Known rows, with every step that occurs:
revu/gemegut/vovi/fibuna/moturap: [  6 -12 -14 -20   3  -9 -16  -8  -8   8  12  -8   6 -21   8  31  21  20
  23  -9  -9  -9  -3  -6]
vovi/gemegut/revu/vifev: [ -9 -11 -15  10  21  11   8  15  12   4   0  70 -13  -9 -19   4  -5  -2
 -14  25 -13  25 -11 -11]
gemegut/vovi: [  8  -8 -10  -4   5 -16 -20  -5   7 -12   3  13   4 -16   0  23  -6  15
  -3   2  -4   2 -23   9]
vovi/gemegut/revu/vifev/lide: [-15  -3 -19   6   3  14  11  14  29  13  -7  74 -17 -11 -15   5   0   1
   3  29  -4  -1  -6 -25]
moturap/gemegut/revu/vifev/lide/fibuna: [-15 -13 -13   9  -2  24  25   1   7  20 -12  36 -24 -10  -7   0  -9  -2
  25   1 -20   6  -4 -21]
lide/gemegut/moturap: [  5   1  -6 -31   5 -23 -30  -4   9  -8  15 -15  -4  -4  -1  29  -3  16
  23   4  -1   7   7   1]
gemegut/vovi/fibuna: [  8  -5 -18 -13   8 -26 -21 -12  -6  -6  19  -2  -2 -13   4  27  -5  21
  14 -10 -14   7  -3  -1]
fibuna/moturap/gemegut: [  8  -8 -14  -7  14   3  -7   2 -22   4  10 -10 -10  -9   5  -8   9  30
 -14 -11  18  18 -14  20]
nabu/moturap/gemegut/revu/vifev/lide: [-29  12 -13  24  -7  18  18  -4   8  17 -13  45 -20 -14 -18 -16 -20 -12
  -5  23   2  -1   4  -4]
gemegut/moturap: [ -2  -5 -12 -19  16 -22 -24  -4 -10   1  17 -10 -10  -8   5   8  -9  12
   8  -1 -10  17  -7   4]
nabu/moturap/gemegut/vovi: [  6   3  -9  25   0 -15 -14 -10  -3  -6 -10  10  -5 -16   4   0 -21   7
 -35   4   2   7 -14  31]
revu/gemegut/moturap: [ -7  -7  -1 -19   5 -17 -16 -11  -2  15   7  -2  -5 -17  13   8   0   0
  10  -3 -16   4  -4 -11]
revu/gemegut: [ -3 -15   4 -22  -2  -1  -3  -8   3  14   2   8   4 -15   2   4   2   0
 -15  -3  -7  -5 -12  -2]
gemegut/revu/vifev/lide/nabu: [-24   6 -16  -9   8  11  -3   4  26   9  -5  35   7 -17 -20  15 -10   4
  32  24  -4  -7 -12 -39]
gemegut/revu: [ -8 -11  -8 -13   9   7  -2  -5   0   1  17  17  -1 -11 -14   7  -5   8
  -9  16  -7  15  -3   8]
nabu/moturap/gemegut: [ -1  -2  -3  10   5  -5  -4  -5 -12   6  -2   1 -11  -8  -2 -15 -21   6
 -48   1   7   9  -8  33]
vifev/lide/nabu/moturap: [-11   6  -6 -18  -2  -8 -19   5  28  12  -5   1  17  -9 -15  15 -19   8
 -21  16   9 -33 -16   1]
moturap/gemegut/vovi: [ 11  -4 -15  14   4 -19 -15 -15  -7 -10  -3  11  -9 -20  15   3 -11  16
  -8  -6   1  17 -18  12]
revu/gemegut/lide: [-22 -19   5 -31   4   2  13  -2  11  11  -2  10  11 -13   3   8   0  -6
  -5  -2 -17 -17  -6  -9]
lide/fibuna/moturap/nabu: [ 24 -25  -7   5   5  19   3  17  -9  11  12 -25  -6   9  -1  17  13  24
 -36  -9   2  -5 -16  36]
vifev/lide/fibuna/moturap: [  7 -24  -6 -32  -2  16   0  22  13  19   5 -10  -1   1  -5  32  17  23
   8  -8   2 -30 -17   1]
moturap/nabu: [ 12  -8 -12  12   1   0  -1  -4  -2   2  12  -5  -7   1   4  -6  -6  12
 -40   2   9   5  -9  33]
moturap/gemegut/vovi/fibuna: [  9  -5 -21   4   9 -30 -13 -22 -21  -6  14  -6 -15 -18  18   4  -8  25
  13 -17  -9  23   0   7]
nabu/moturap: [ -4  -8   0  -9   5  -2 -11   5   3   7   4   2   2  -4 -17   7 -17   1
 -47  11   2  -5 -13  29]
vovi/gemegut: [ 13 -17 -10 -11  14 -10  -8  13   9   1   7  31  -8  -4  -1   6  -1  14
 -36   7   0  11 -18  10]
vovi/gemegut/lide/fibuna/moturap/nabu: [ 14 -34  -8   5  16  18  21  36   9   7   5   2  -3  15   3  21  13  20
 -46  -2  -9  -8 -13  32]
lide/fibuna: [ 12 -29   2 -22  10   5  -4  10   4  10   5  -5  -1   1  -6  24  -6  12
 -18 -11 -18  -2 -18  10]

Rows:
[-10  15 -16 -21  -7 -12 -19   3  26   3   1  17 -13  -8  -4  26  -1   7
  57  11   2 -13   8 -34] -> revu/vifev/lide/gemegut/moturap
[ -6  -8 -12   4  11   5   7 -15 -15   3   9  12 -15 -13  -2 -15  -9  10
 -12   9  -5  30   2  12] -> moturap/gemegut/revu
[ -9   0  -4 -34 -17   6  -1  -7  33   0   9  16   2 -10 -19  26   6  12
  27  25   8 -22  11  -8] -> vifev/lide/gemegut/revu
[-13  -3  -5  16   6   6   5 -10 -11   6   3  15 -10  -8 -13 -16 -19   2
 -39  18  -2  18   1  29] -> nabu/moturap/gemegut/revu
[-21   3 -10  28  13  17  12  -2 -11   9  -8  39 -18 -13 -20 -18 -24 -10
 -26  20  -6  24  -1   9] -> nabu/moturap/gemegut/revu/vifev
[  1 -37  -2 -22  21   3  14  29  19   7   1  25   0   6  -2  25  -5   8
 -27  -3 -29  -8 -15   3] -> vovi/gemegut/lide/fibuna
[  4 -22  -3 -29  -7   5   2   8  19  20   2   2  -3   0  -1  24  -1  13
   1  -6 -12 -26 -16  -2] -> vifev/lide/fibuna
[ 19  -4 -15 -29   5 -14 -30   1   3 -15  22 -19   6 -11  -5  54  21  38
  36  -3   7  -6   7   4] -> lide/gemegut/vovi/fibuna/moturap
[-13 -17 -11 -12   5  38  15  25  12  21  -2  29  -8  -4 -23  27  14   7
  33  10 -11 -15 -11 -22] -> gemegut/revu/vifev/lide/fibuna/moturap
[ 17 -31  -3 -26  17  14  -5  23  -6  11   9 -15   2   4 -10  30  11  21
 -10 -11  -6  -6 -22  15] -> lide/fibuna/moturap
[-29  12 -11   3   5  14  -5   9  30  13 -11  36  10 -15 -30  13 -24 -10
   4  36  -4 -19 -10 -23] -> gemegut/revu/vifev/lide/nabu/moturap
[  8   2 -18  14   6 -17 -14  -6 -12   1  20 -18 -17   1  15  -3  -8  13
 -15   3  -2  17   1  25] -> gemegut/moturap/nabu
[-13  -7 -22 -32  35 -10  -6   4 -20   3  20 -37   8  -8   7   7   2  34
  20 -19  -6  11   5  -6] -> vovi/fibuna/moturap/gemegut/lide/nabu
[ 16  -4 -18   9   7  -7 -18  -3 -14  -9   2   2  -6 -18   9   9   8  28
   0  -7  14  14 -21  20] -> fibuna/moturap/gemegut/vovi
[ -4 -10 -23 -12  19   4   4 -10 -36   8  30 -14 -16  -9  -2  -5  11  30
  11  -2  -2  33  15  12] -> vovi/fibuna/moturap/gemegut/revu
[ -1 -20 -11 -10  -3  26  17   5  -3  21   5   0 -14  -4  -3   6  16  24
  15   1  -2  -6  -2   6] -> vifev/lide/fibuna/moturap/gemegut/revu
[  0 -15 -15  -1   2  23  12  18  -2  23 -11  14 -21  -4  -1   8  10  16
  19 -14   2  -8 -17 -12] -> revu/vifev/lide/fibuna/moturap/gemegut
[  4 -12  -1  -5  -7 -12 -12 -15  13   3  -9  20   8 -25   9  20   1  -1
   0   0 -10  -9 -20  -3] -> revu/gemegut/vovi
[ -2  -6  -1 -28   2   4  -6  -6  16  -9  15  11   5  -7 -24  26   0  14
   6  23   3   5   7   4] -> lide/gemegut/revu
[  8   6  -9  19   7 -22 -29 -11   5  -9 -15   2  12 -19   1   8 -29  15
 -27   5   3   4 -25  15] -> lide/nabu/moturap/gemegut/vovi
[-24   4 -17  11  -3  17  20  -9   4  15  -5  44 -24 -16  -6 -16  -7   0
  20  13   1  11   2 -18] -> moturap/gemegut/revu/vifev/lide
[-14 -13 -21 -28  28  -3  11   3 -30   5  24 -27  -9  -6   9  -3   9  30
  12 -21  -4  12  12   9] -> vovi/fibuna/moturap/gemegut/lide
[ 20  -5 -28  14   5  -9 -14  -5 -18  -6  24 -23  -5  -6  12  21  14  32
  -4  -6   6   4   1  27] -> gemegut/vovi/fibuna/moturap/nabu
[  3 -11  -9 -16  -1 -21 -12 -22   0   5   7   4   2 -22  11  25   4   7
  21 -10 -20  -6   1 -11] -> revu/gemegut/vovi/fibuna
[-14  -5  -8 -19  25 -11  -2  -1   0  -4  -2  -9  10 -11   6   1 -18  17
  -5  -8  -6   9 -10  -5] -> moturap/gemegut/lide/nabu
[ 17 -27  -5  -8  15  12   2  12 -21  13   5 -17 -11   0   4   9   9  25
 -14 -21  -1  10 -15  19] -> lide/fibuna/moturap/gemegut
[ 16  -3 -20  24   9 -21 -13   4  -1   2  17  11 -23   3  18  -6  -3  15
 -33  10  -1  22  -3  26] -> vovi/gemegut/moturap/nabu
[ -4   1 -11 -31   4 -10 -20   0  26   7   2  -1  13 -12  -2  17  -7  17
   7   6   8 -20 -21 -18] -> vifev/lide/nabu
[ -3  18 -20  11 -15  -5 -11  -1  22   2   2   9 -21  -3   4  15  -1  10
  33  12  11 -13  13 -11] -> revu/vifev/lide/gemegut/moturap/nabu
[ -9 -33   4 -31  17   7  14  19   8   6   3  -5   6   2  -9  26  -8   4
  -9 -12 -30 -12 -13   4] -> gemegut/lide/fibuna
[ -7 -34  -1 -35  22  18   9  30   0   8   8 -14   8   6 -11  33  10  17
  -3 -12 -18 -16 -15  12] -> gemegut/lide/fibuna/moturap
[ -1 -16 -13 -15   5  27   6  28  12  22  -6  17  -8  -2 -13  29  11  11
  22  -6  -4 -24 -22 -18] -> revu/vifev/lide/fibuna/moturap
[-22  -7  -2   1  12  -1  11   1  -4   2  -5   0  -3  -4  -3 -13 -22   0
 -42   2  -5   1  -1  27] -> nabu/moturap/gemegut/lide
